Each row was made from one small tree. The marks that hang from a mark follow it in brackets, in the order of their numbers. Every link used is in the known rows. Write each row's tree.
In the rows, zero is written as 128.
Known rows
j_783{j_205{j_160 j_349}}: [128 127 141 152 138 124 120 109 118 120 114 121 128 129  99 146 123 115
 154 111 128 130 109 111 121 156]
j_349{j_205{j_287 j_608 j_783}}: [132 103 148 163 145  88 145 120 131 148 131 130 146 130 165 142 131 105
 133 117 128 121 138 103 115 142]
j_469{j_160}: [124  93 127  88 124 128 108 113 145 123 133 134 126 134 123 128 130 146
 129 148 144 115 142 132 123 128]
j_287{j_205{j_160{j_469} j_349 j_608} j_579}: [130 154 127 188 158 104 142 117  97 110 126 135 133 155 144 145 138  92
 146 195 168 125  59 116 124 144]
j_579{j_608}: [134 136 127  99 137 125 126 140 125 116 139 124 136 118 122 129 129 156
 126 110 136 133 127 116 124 130]
j_579{j_287 j_608{j_205{j_349 j_783}}}: [154  96 141 152 155 103 148 154 115 117 129 115 133 105 156 129 144 147
 123 123 149 111 164  98 111 144]
j_160{j_205{j_349 j_608{j_579}}}: [134 152 137 212 138 130 172 147 103 145 133 124 165 113 164 140 137 110
 125 148 113 122 125 116 122 140]
j_349{j_205{j_160{j_469{j_783}} j_287 j_608}}: [108 126 134 187 129  81 152  95 126 151 137 131 160 143 156 151 149 120
 161 178 133 125 118 115 115 137]
j_160{j_469}: [129 146 125 130 125 121 140 109 118 127 126 130 126 127 122 132 134 132
 128 160 131 124 120 133 131 117]
j_469{j_349 j_783}: [ 90  94 115 140 112 105 140  84 149 124 133 134 124 136 155 126 135 146
 132 166 141 141 126 116 131 129]
j_608{j_205 j_579{j_287}}: [147 135 134 151 145 115 165 163 117 132 130 108 136 125 163 113 154 130
 120 175 101 130 162 113 110 141]
j_160{j_469{j_349 j_783{j_205{j_287 j_608}}}}: [100 116 123 170 122  92 172  53 136 133 137 136 133 144 123 140 141 141
 117 176 143 143 108 109 117 144]
j_287{j_205 j_579}: [135 130 121 112 148 120 144 128 120 113 126 139 114 162 160 117 125 103
 125 171 143 132  99 111 117 139]
j_608{j_205}: [143 118 139 130 128 140 149 131 130 138 128 122 135 131 142 128 137 120
 122 161 115 122 145 135 123 137]
j_205{j_160{j_469{j_783}} j_287 j_608{j_579}}: [104 133 124 215 134  77 157 110 103 152 133 120 159 131 144 146 158 125
 145 172 133 131 113  97 120 133]
j_783{j_205{j_160{j_469} j_287 j_349 j_608{j_579}}}: [126 158 146 223 151  93 153 107  89 139 118 114 150 127 101 155 144 106
 142 142 122 134 103  92 116 157]
j_160{j_205{j_287 j_608}}: [144 136 135 192 129 138 166 130 122 152 143 132 161 123 127 138 134 113
 114 141 123 116 144 128 112 140]
j_205{j_160 j_287 j_349 j_608{j_579} j_783}: [120 103 147 247 156  75 133 135  94 146 117 111 152 112 135 155 145  95
 147 105 139 121 125  77 122 151]
j_287{j_205{j_160} j_579{j_608}}: [140 136 124  87 160 109 125 139 112  97 135 126 130 149 139 128 129 128
 143 156 153 141  84  96 112 148]
j_287{j_205}: [138 130 124 131 137 123 127 129 123 118 131 135 124 147 152 127 129 114
 118 144 133 118 114 139 121 136]
j_160{j_469{j_783{j_205{j_287{j_579{j_608}} j_349}}}}: [120 128 126 147 142  94 174  91 111 127 120 139 122 141 121 133 132 137
 135 150 159 137 119  53 110 144]
j_205{j_608}: [128 135 127 147 136 125 133 136 129 129 139 128 142 130 131 134 131 126
 118 123 138 129 104 139 129 133]
j_783{j_205}: [136 133 132  99 133 131 137 109 129 123 125 127 121 136 115 128 120 130
 122 114 115 137 117 122 120 144]

Which tree is each row?
[122  86 128  95 110 139 142  80 155 119 140 136 134 127 137 128 127 152
 123 199 132 123 151 130 118 132]  j_469{j_160{j_205} j_349}
[134 102 148 100 159  73 140 122 121 124 124 122 138 132 149 138 126 120
 167 131 137 143 134  47 105 149]  j_349{j_205{j_160 j_287{j_579{j_608}} j_783}}
[154  95 142  93 143 114 151 135 122 126 134 119 138 112 157 133 135 143
 118 128 131 122 146 106 119 136]  j_579{j_608{j_205{j_783}}}
[111 158 122 175 147  79 149 113 111 107 140 108 141 123 133 132 157 148
 139 202 131 152  99 114 122 136]  j_205{j_160{j_469{j_349}} j_608{j_579{j_287}}}
[143  76 151 170 138 102 141 117 117 149 119 114 139 121 132 144 142 103
 142 140 125 115 159 102 113 148]  j_608{j_205{j_160 j_287 j_783}}
[ 91 118 125 125 111  91 159  62 148 127 131 138 128 143 184 131 138 144
 149 216 125 141 124 114 128 122]  j_160{j_469{j_349{j_205} j_783}}
[111 103 133 161 123  94 161  79 127 130 138 119 148 127 130 144 158 157
 144 214 143 135 146  94 115 142]  j_579{j_608{j_205{j_160{j_469{j_349 j_783}} j_287}}}
[119 110 124 105 146  95 150 104 125 124 129 126 133 146 111 131 129 142
 151 127 146 153 113  56 101 158]  j_469{j_783{j_205{j_160 j_287{j_579{j_608}}}}}
[103  93 134 189 114  97 163  64 130 142 127 122 137 137 135 142 158 131
 148 230 132 131 145 107 119 140]  j_608{j_205{j_160{j_469{j_349 j_783}} j_287}}
[120 127 127 252 119 117 185 101 110 160 134 143 161 123 149 149 146 115
 126 176 146 101 138 117 116 129]  j_160{j_205{j_287 j_349 j_608} j_469{j_783}}
[144 139 120  82 157 117 142 141 118  99 137 135 123 150 154 118 125 130
 121 155 152 138  99  96 113 140]  j_287{j_205 j_579{j_608}}
[115 100 140 237 121 108 158  95 109 157 115 126 145 131 134 151 158 111
 156 191 141 106 152 105 119 141]  j_608{j_205{j_160{j_469{j_783}} j_287 j_349}}
[116 123 114 206 139  87 132 112 106 112 125 132 125 143 156 135 154 129
 152 186 161 102 113 125 113 136]  j_579{j_287{j_205{j_160{j_469{j_783}} j_349}}}
[124  54 132  87 116 114 143  73 151 120 135 136 129 118 156 133 124 148
 124 180 138 118 156 115 118 130]  j_469{j_160{j_205{j_783}} j_349}
[ 86  92 132 147 128  78 153  74 149 132 124 132 129 158 164 130 136 115
 175 204 135 157 128  64 111 151]  j_469{j_349{j_205{j_160 j_287{j_579}}} j_783}
[149 121 145 141 138 130 153 142 122 138 136 119 145 122 123 132 143 137
 119 141 128 123 169 106 111 145]  j_579{j_608{j_205{j_287}}}
[106 117 135 230 145  88 153 111 109 149 122 119 153 134 132 149 145 110
 149 115 128 134 112  79 112 165]  j_469{j_783{j_205{j_160 j_287 j_349 j_608{j_579}}}}
[126 114 135 214 165  70 131 155  97 123 124 106 146 107 152 140 148 119
 147 114 142 125 114  93 118 147]  j_205{j_160 j_349 j_608{j_579{j_287}} j_783}
[104  85 131 189 137  94 148  99 129 148 128 131 146 143 142 140 143 129
 125 137 143 122 137  84 108 159]  j_469{j_160 j_783{j_205{j_287 j_349 j_608{j_579}}}}
[122  97 139 193 149  96 116 124 111 128 122 121 144 113 135 155 132 109
 149 100 155 118  99 112 131 142]  j_205{j_160 j_349 j_608 j_783}
[128 143 137 173 151  98 138 120  96 118 119 124 133 126  94 143 139 124
 159 160 165 132 116  65 117 139]  j_205{j_160{j_469} j_287{j_579{j_608}} j_349}
[129 111 137 210 164  78 128 137  91 122 123 119 145 130 177 151 141  93
 142 126 141 117  87 104 122 152]  j_287{j_205{j_160 j_349 j_608{j_579} j_783}}
[157  96 138 110 156  96 136 150 117 111 136 106 141 108 141 131 147 156
 138 132 137 123 149 103 106 145]  j_579{j_287 j_608{j_205{j_160 j_783}}}
[ 85  79 133 154 126  73 152  82 157 143 144 132 152 150 191 134 149 141
 137 200 132 140 150  88 110 148]  j_469{j_160 j_349{j_205{j_287 j_608{j_579}}} j_783}
[112  65 141  85 135  85 125  77 164 117 140 134 135 135 179 139 128 140
 134 170 147 131 124 117 122 140]  j_469{j_160 j_349{j_205{j_608 j_783}}}
[132 111 135 182 145  87 121 101  94 114 113 130 124 131 149 152 136 102
 151 152 154 102 100 117 126 134]  j_287{j_205{j_160{j_469} j_349 j_783}}
[148 124 141 105 141 130 135 142 121 122 137 111 151 118 127 138 141 145
 143 149 126 130 134 120 117 146]  j_579{j_608{j_205{j_160}}}
[134 150 126 162 153 108 145 148 107 126 140 125 145 146 176 129 139 110
 110 149 123 130  95 130 120 143]  j_287{j_205{j_608{j_579}}}
